Each row comes from the steps of one path. Every step used is in the known rows, and no mark comes twice. Write the path behind each row, first mark first.
Known rows:
sipe > dazer > boba > bitob: [  2.7  -6.4   9.8  -5.6  15.3  -8.3   9.6  19.1   3.7   7.9 -11.5  -6.7
  -0.8 -11.5  -6.6  -2.5  -8.3 -11.6  -4.4  -7.5   6.3   1.1]
sipeg > bitob > pude: [-16.0  -4.5   3.6 -12.7  15.9   4.3  22.6  -2.6 -13.2   2.1  -4.1 -19.9
  -0.6  -2.2  -6.3  16.7   5.3  12.5  -3.5  -4.3   6.6   3.5]
sipeg > dazer > boba > bitob: [  8.1   4.7   4.1 -17.7  21.8   7.0   4.8   3.1  13.5   8.7 -16.7  -5.8
  23.9  -4.9 -20.3   1.8 -10.5  -6.6   0.7   5.8  16.3  17.8]
sipe > bitob > pude: [ -6.8  -6.9  25.6 -10.6  -0.9  -7.0  24.0  -2.4   1.3   0.0  14.0 -24.3
  -2.8  -6.9  -8.5   0.1  14.3  14.4  -1.0 -22.7  26.7  -4.7]
bitob > boba > zevik: [-19.4  11.7  -1.5   9.6  10.6   8.6   6.9   3.1  -1.0 -28.6 -22.2   1.8
  12.2   5.8   4.3  -5.7   3.1 -13.0   7.7  12.0   2.5  -7.7]
sipeg > dazer > pude > zevik > sipe > bitob: [ 12.6   9.3   4.2  -8.9   6.9  21.5  10.3   3.8   8.3 -14.0   1.1   7.1
   2.6 -17.9 -11.2   3.0  -6.4  13.4   4.0  15.5  49.9  -4.1]
zevik > sipe > dazer: [  0.8  -5.3   6.2   7.1  14.8  17.8   7.0   7.2   1.5  -0.4   3.0  -6.4
 -29.3 -18.0   8.4 -12.5   9.1  -4.4  -5.3   8.8   3.3  -5.0]
sipeg > bitob > pude > zevik > sipe > dazer: [-14.9  -2.8   4.6  -8.0  21.2  17.1  26.5   1.0  -9.4  -4.7 -11.0 -21.2
 -11.8  -9.5  -0.3  14.1  10.9  14.9  -3.3   9.0  27.6  -6.7]
sipe > dazer > boba: [ -6.3  -5.1  -0.3   0.4   9.6  -7.5   1.7  20.2   3.2   0.9  -8.9  -1.6
  -0.6 -13.1  -3.7  -2.9  -9.6 -14.7  -5.9  -7.5  -6.3   3.1]
bitob > pude > zevik: [-21.4   7.5  -1.7  -5.5   5.3  -1.8  17.6  -8.3   0.2 -10.7 -16.5  -1.2
  -1.5 -23.3  -3.8   6.2  18.1  24.9  -1.9   9.2  50.1  -8.2]
sipeg > dazer > pude > bitob: [  8.8  10.1   6.4 -10.9   2.3  -0.3   8.3   1.7  -3.2  -9.1  -6.3  14.2
  11.2 -13.0 -20.1   6.6 -23.0   5.6   6.2  -5.1  35.0   9.5]
zevik > sipe > bitob > sipeg > dazer: [  1.6  -0.3  15.5   0.0  11.3  22.9  21.5   0.2  12.6  12.0  24.5 -22.8
 -15.7   7.1  -3.4 -12.6  19.0   3.2  -5.8   8.6   0.6  -4.2]
sipeg > bitob: [  1.5  -5.4   2.9  -7.0  12.3  13.4  10.9   3.9 -10.0   3.5  -2.2 -18.1
   1.8  16.2  -0.6  13.3  -4.1  -1.3  -0.1   2.2  -9.7   1.1]
sipe > dazer: [ -8.0  -5.5   4.2   2.0   6.4  -3.5   6.1  12.5  -0.5  -7.5  14.1   0.5
 -12.8 -13.4   2.0   8.1  -8.2 -12.1   0.1 -10.7  12.4  -4.0]
dazer > boba > zevik: [ -9.6  10.4  -3.0  -0.8  -3.8  -3.6  18.3  11.8   7.3  -1.7 -42.5  -1.2
  22.0   3.1  -1.5 -21.1  -4.4   0.3  -0.4  10.8 -31.5   9.7]
boba > bitob: [ 16.6  -3.8  20.6 -11.9  12.7  -1.8  14.4  -2.6   1.1  14.3  -2.8 -10.1
   0.4   1.3  -6.6   1.7   1.4   6.8   4.3  -0.6  25.9  -3.8]
zevik > sipe: [  5.4  -0.9   3.6   5.1   9.3  19.8   3.0  -2.1   2.0   5.1  -6.6  -6.5
 -21.3  -9.9   7.0 -18.1  14.6   3.7  -5.4  16.6  -5.3  -2.3]
pude > zevik > sipe > dazer > boba: [  5.9   6.1  -1.7   7.2  10.8  24.9   6.0   7.1  11.0  -7.9 -23.6  -4.0
 -14.7 -11.3   9.8 -11.9  11.0   4.4  -1.9  32.6  32.3 -18.2]
sipeg > bitob > pude > zevik: [-13.8   0.2   0.9 -10.8  14.9  11.7  24.4  -2.3  -9.9  -4.0 -12.0 -19.6
  -0.4  -1.8  -2.8  17.6   8.2  16.9  -1.1   8.4  25.8  -5.2]
sipe > dazer > boba > bitob > pude: [ -5.5  -5.3  10.5  -7.9  16.7 -12.8  14.6  16.5   2.1   7.0 -12.0  -7.2
  -0.7 -21.5 -10.4  -0.7  -4.4  -5.3  -6.3 -10.4  15.8   2.7]
sipe > bitob > pude > zevik: [ -4.5  -1.5  23.0  -9.2  -0.3  -0.2  25.8  -3.1   5.1  -5.8   7.6 -23.7
  -2.7  -6.0  -5.5   0.8  15.8  20.0   1.8 -11.0  43.1 -13.8]
sipeg > dazer > boba > zevik > pude > bitob: [-12.6  14.3   3.3 -14.0   2.6   2.8  20.1   5.5  12.5  -4.6 -34.8   2.9
  31.5  -6.4 -20.7  -1.9 -17.0  -6.7   7.8  -1.3   3.3  22.9]
bitob > sipeg > dazer: [-23.4  12.3 -10.1  -3.4   8.7   3.2  18.5  -0.6  14.5  11.8  35.1  -0.9
  13.4  20.1 -17.3  16.3   4.0  -5.2  -5.1   8.0   0.7   5.9]
boba > zevik: [-20.2  11.4   4.3   2.9  -9.4   2.3  31.8   1.7   2.8 -18.7 -14.7   3.5
   6.5   3.6   9.7  -7.9  -1.9   6.6  12.3   7.5  -7.4   0.6]
sipeg > bitob > boba > zevik > sipe > dazer: [-14.4   0.2   4.9   2.6  24.9  24.1  18.7   9.4 -10.2 -16.9 -14.9 -18.7
  -1.6  10.2   5.6   5.8  -0.2 -12.5   3.5  11.1  -4.9  -6.1]
dazer > pude > zevik: [ 13.7  11.0  -6.0   1.4 -11.7   5.4   4.3   9.6  -4.9 -14.1 -13.2  22.1
  -1.8 -18.9  -0.4  -3.3  -6.0  26.6   0.5  20.5  38.0 -18.6]
zevik > pude > bitob > sipeg > dazer: [-22.8  11.9  11.4 -11.5 -17.8 -10.9  23.4   4.0   3.4  12.7  -5.8   7.3
  20.7  -3.3 -27.6  11.7 -10.3  -1.9   4.5 -22.4   8.9  13.4]

Write each row's path:
[ -1.9   2.2  17.2  -7.3  -1.9   1.7  27.0   6.2  11.8   8.3  43.3 -16.0
   7.1  16.6 -16.1   6.8   3.5   5.2  -1.6 -10.3  13.9  -5.4] => sipe > bitob > sipeg > dazer > pude
[-34.9  20.7  11.5  -5.4 -20.7  -2.4  48.9   3.7   6.8 -10.6 -18.1   8.3
  22.5   1.0 -11.7   1.5 -10.2   3.7  15.6  -7.9   0.9  10.1] => boba > zevik > pude > bitob > sipeg > dazer
[ -8.8  10.6  14.1   1.9  -7.4 -17.0  22.3  -3.8  -5.9  13.9   1.4  -6.4
   6.0  30.0 -16.2   0.8  -8.1  -4.6   1.2 -14.3   1.7  -0.1] => pude > bitob > sipeg
[  8.7   8.3  -1.6   6.8   6.3  28.1   4.0  -2.4   8.8  -8.7 -21.4  -2.9
 -14.7  -4.3  10.7 -10.1  15.5  12.6   1.1  36.5  34.2 -19.7] => pude > zevik > sipe
[  6.4  -6.3  10.4   1.3  19.9  13.9   9.2  11.1   4.4  10.4 -13.5 -11.5
 -19.8 -18.0   3.1 -19.2   8.8  -3.9  -8.5  11.9  -0.9  -1.1] => zevik > sipe > dazer > boba > bitob
[  1.0   2.4  14.4  -9.2  12.5  -3.4  26.0  -0.8   6.7  25.6  18.0 -11.7
   5.2  18.0 -12.7   7.6   7.8   5.8  -1.6   4.8  15.3  -5.6] => boba > bitob > sipeg
[ -0.6  -2.6   7.4   3.0  19.7  12.3  15.0  12.1   6.9  16.1  -3.4 -12.0
 -18.5  -6.9  -0.8 -16.7  12.0  -3.8 -11.1  13.9  -4.9  -1.8] => zevik > sipe > dazer > boba > bitob > sipeg
[  0.6  15.3   6.8  -7.1   4.8   3.6  13.8   3.0  -3.0 -21.1 -15.1  15.1
  16.1 -11.3 -17.5   3.8 -21.8   1.4   9.8  -1.3  36.4   6.1] => sipeg > dazer > pude > bitob > boba > zevik
[ -3.2  -3.2  -0.1  -1.3  23.6  16.4   1.1   4.8 -12.3  -6.7  -9.6 -18.0
   6.3  17.2  -2.3  13.3  -2.3 -12.8  -0.7   6.5  -5.2  -4.1] => sipeg > bitob > boba
[-13.5   6.9  13.9  -7.0 -15.4  -9.3   6.7   5.4  -5.1   0.0 -30.5   8.2
  18.0 -11.0 -20.6   3.9  -9.6  -8.0   6.8 -21.8  12.7   6.7] => zevik > pude > bitob > boba
[  3.9   6.2   0.0   8.1   8.7  27.2   6.6   3.3   8.5 -12.3 -14.0  -2.9
 -21.2 -11.5  12.4  -6.6  11.8   6.6   1.3  30.9  41.1 -21.4] => pude > zevik > sipe > dazer
[-11.4   6.0  15.6  -9.8 -22.9 -11.9  14.7   4.7  -3.4   6.7 -23.5   7.9
  14.0 -13.2 -19.2   3.7 -12.1   0.9   7.1 -25.4   8.3  10.6] => zevik > pude > bitob
[  2.3   1.6  19.2 -16.3  16.0  -2.1  25.9  -8.9   1.5   6.9 -15.3 -10.6
  -1.6 -13.8  -9.1   5.9  13.4  24.2   2.9   6.6  60.5  -9.2] => boba > bitob > pude > zevik
[ -6.8  13.3  19.8   5.1   0.5  -8.6  15.4  -3.1 -12.6 -17.4 -37.5  -3.2
  10.2  13.8  -6.0  -8.4 -13.0 -13.9  12.6 -11.4  14.5  -4.1] => pude > bitob > boba > zevik
[ -4.7  12.4  21.2   7.5   3.8  -2.6  16.3  -3.8 -11.6 -16.0 -38.2  -5.9
   3.5  12.1  -3.9 -14.5  -8.4 -11.6  11.0  -5.5  12.7  -4.6] => pude > bitob > boba > zevik > sipe
[  1.4   1.5   0.7   3.6  -1.8   1.1   8.9  19.6  -3.9 -16.8   3.9  16.3
 -14.5 -26.2   1.8   5.9 -12.6   7.7   0.4   2.9  40.1 -16.4] => sipe > dazer > pude > zevik
[  4.8  -0.5  10.4   8.1  11.5  12.0   5.8  10.9  -8.4  -7.0 -10.6   2.2
 -26.8 -22.0   2.1 -16.8   0.4  -1.9  -4.3   5.4  16.8  -9.8] => zevik > sipe > dazer > pude > bitob > boba
[-15.6  11.5   6.9   6.5  -2.3  18.0  34.2  -0.5   4.2 -14.5 -19.3  -1.5
  -7.0  -3.0  14.3 -20.9   9.4   8.5   9.1  19.8 -10.9  -1.4] => boba > zevik > sipe
[  4.6  -2.9   5.1   6.1   9.3  14.6   8.5  12.3  -3.8  -3.1   2.3   4.2
 -30.1 -28.0   5.8 -14.5   4.5   5.4  -7.3  10.4   9.4  -7.7] => zevik > sipe > dazer > pude
[ 12.5  -6.2  21.2   1.1   6.6  21.1  12.2  -0.1   5.5   7.2   6.2 -22.2
 -21.5  -1.1   5.1 -20.3  18.5   5.4  -3.2   3.8   0.6  -7.8] => zevik > sipe > bitob
[ -7.6   9.3  -1.1   1.3   1.2   5.0  19.5  10.4   8.0   0.9 -44.8  -4.4
  11.9  -1.7   1.7 -30.5   3.6   2.1  -2.6  19.7 -34.1   8.5] => dazer > boba > zevik > sipe
[ -4.2  -1.6  18.3  -1.8  -4.1  -2.6  26.4   3.8  10.5  13.7  40.7 -24.3
   1.9  27.4  -8.2   2.3  11.0   1.6  -2.5 -12.9  -0.4 -10.1] => sipe > bitob > sipeg
[-26.2  17.2 -10.3  -0.7   9.8   8.4  27.0   4.5  19.2  12.4  12.7  -4.1
  17.4  19.0 -15.5   0.4   7.2  -2.8  -7.5  18.9 -17.4   9.3] => bitob > sipeg > dazer > boba > zevik > sipe
[ -5.2   2.3   9.7   3.5  -5.0 -15.0  18.5  18.3 -10.5  -4.5  10.8  12.4
 -10.8 -11.8  -9.8   5.4 -18.6   0.6  -1.8 -15.2  22.5  -7.5] => sipe > dazer > pude > bitob > sipeg
[ -1.4  -6.4  10.3  -1.9  21.8   9.3  14.2   8.4   2.3   9.7 -15.7 -12.3
 -21.4 -25.7  -0.5 -17.6  13.1   2.6 -10.1   9.6   7.9  -0.1] => zevik > sipe > dazer > boba > bitob > pude
[  3.3   0.5  13.3  -1.2  12.2  20.0  19.5   3.2  14.6  16.6  14.1 -23.9
  -9.2   7.7  -6.0 -17.3  18.1   1.5  -8.2  10.4  -7.4  -1.5] => zevik > sipe > bitob > sipeg > dazer > boba
[  2.2   0.0   8.5 -15.1  14.6 -12.4  12.8   5.5   3.7  20.7 -36.5 -11.3
  16.9 -10.7 -16.2 -12.0   5.3   9.6  -8.3   1.7   4.2   9.1] => dazer > boba > bitob > pude
[-14.8   9.6   8.2   7.5  -4.0  13.4  37.2   9.4   0.5 -20.3 -11.7   6.1
 -14.0 -16.3  13.5 -18.3   1.6  10.8   7.2  14.9  -0.6  -5.4] => boba > zevik > sipe > dazer > pude
[-12.8   2.7   2.0   0.0  18.8  18.5  15.6   5.7 -10.9 -15.5 -17.1 -16.3
   9.5  17.6   2.6   9.6  -2.4  -9.6   5.3  10.6  -8.8  -4.2] => sipeg > bitob > boba > zevik
[ -8.0  10.1  22.8   8.3   5.6  -3.1  18.6   0.4 -11.5 -17.9 -35.7  -5.5
  -1.9   6.9  -3.2 -12.1 -10.6 -15.8  10.8  -8.7  17.8  -5.5] => pude > bitob > boba > zevik > sipe > dazer
[-17.1  14.9 -11.8  -2.9   3.4   1.0  19.1   5.1   9.4   9.3  35.2   9.1
  12.8  10.9 -19.7  14.4  -0.5   5.5  -7.0   8.4   5.9   3.2] => bitob > sipeg > dazer > pude
[-16.0  10.5   1.2  12.7  12.7  15.2  10.7   9.8  -3.4 -29.8 -20.7   6.2
  -3.0  -9.6   6.8 -13.3   3.9  -8.5   3.3  17.9   8.9 -11.6] => bitob > boba > zevik > sipe > dazer > pude
[ -7.1  12.2  -3.4  -8.5  13.8  15.7  14.4   3.9  15.7  -5.8 -25.3  -1.4
  19.9  -6.9 -10.9  -8.9  -6.0  -5.6   2.6  14.8  -2.5  18.6] => sipeg > dazer > boba > zevik > sipe
[-21.5  13.5 -13.0  -4.0  10.3   0.7  15.1   4.9  16.9  18.4  19.9  -2.7
  22.3  20.3 -21.0   8.7   2.4  -6.7  -9.8  10.2 -13.7   9.7] => bitob > sipeg > dazer > boba
[-28.8  17.6 -11.4  -2.9   6.7   1.6  26.9   5.3  18.3  11.3  15.5  -1.7
  23.4  22.6 -18.7   5.9   1.7  -4.2  -5.3  13.8 -14.9  11.0] => bitob > sipeg > dazer > boba > zevik
[-19.4   9.0   2.3  12.6  17.1  16.8   9.8   6.4  -0.3 -28.2 -21.4  -1.1
  -2.8  -4.8   8.3 -11.7   7.6 -15.2   5.1  16.7   5.0 -10.7] => bitob > boba > zevik > sipe > dazer
[ 14.3  -0.3   7.6 -11.9  11.8  -6.7   5.2   9.0   5.8  21.3 -35.7 -10.0
  18.1   1.8 -13.1 -14.2  -2.5   0.3  -5.8   5.5  -7.9   7.3] => dazer > boba > bitob
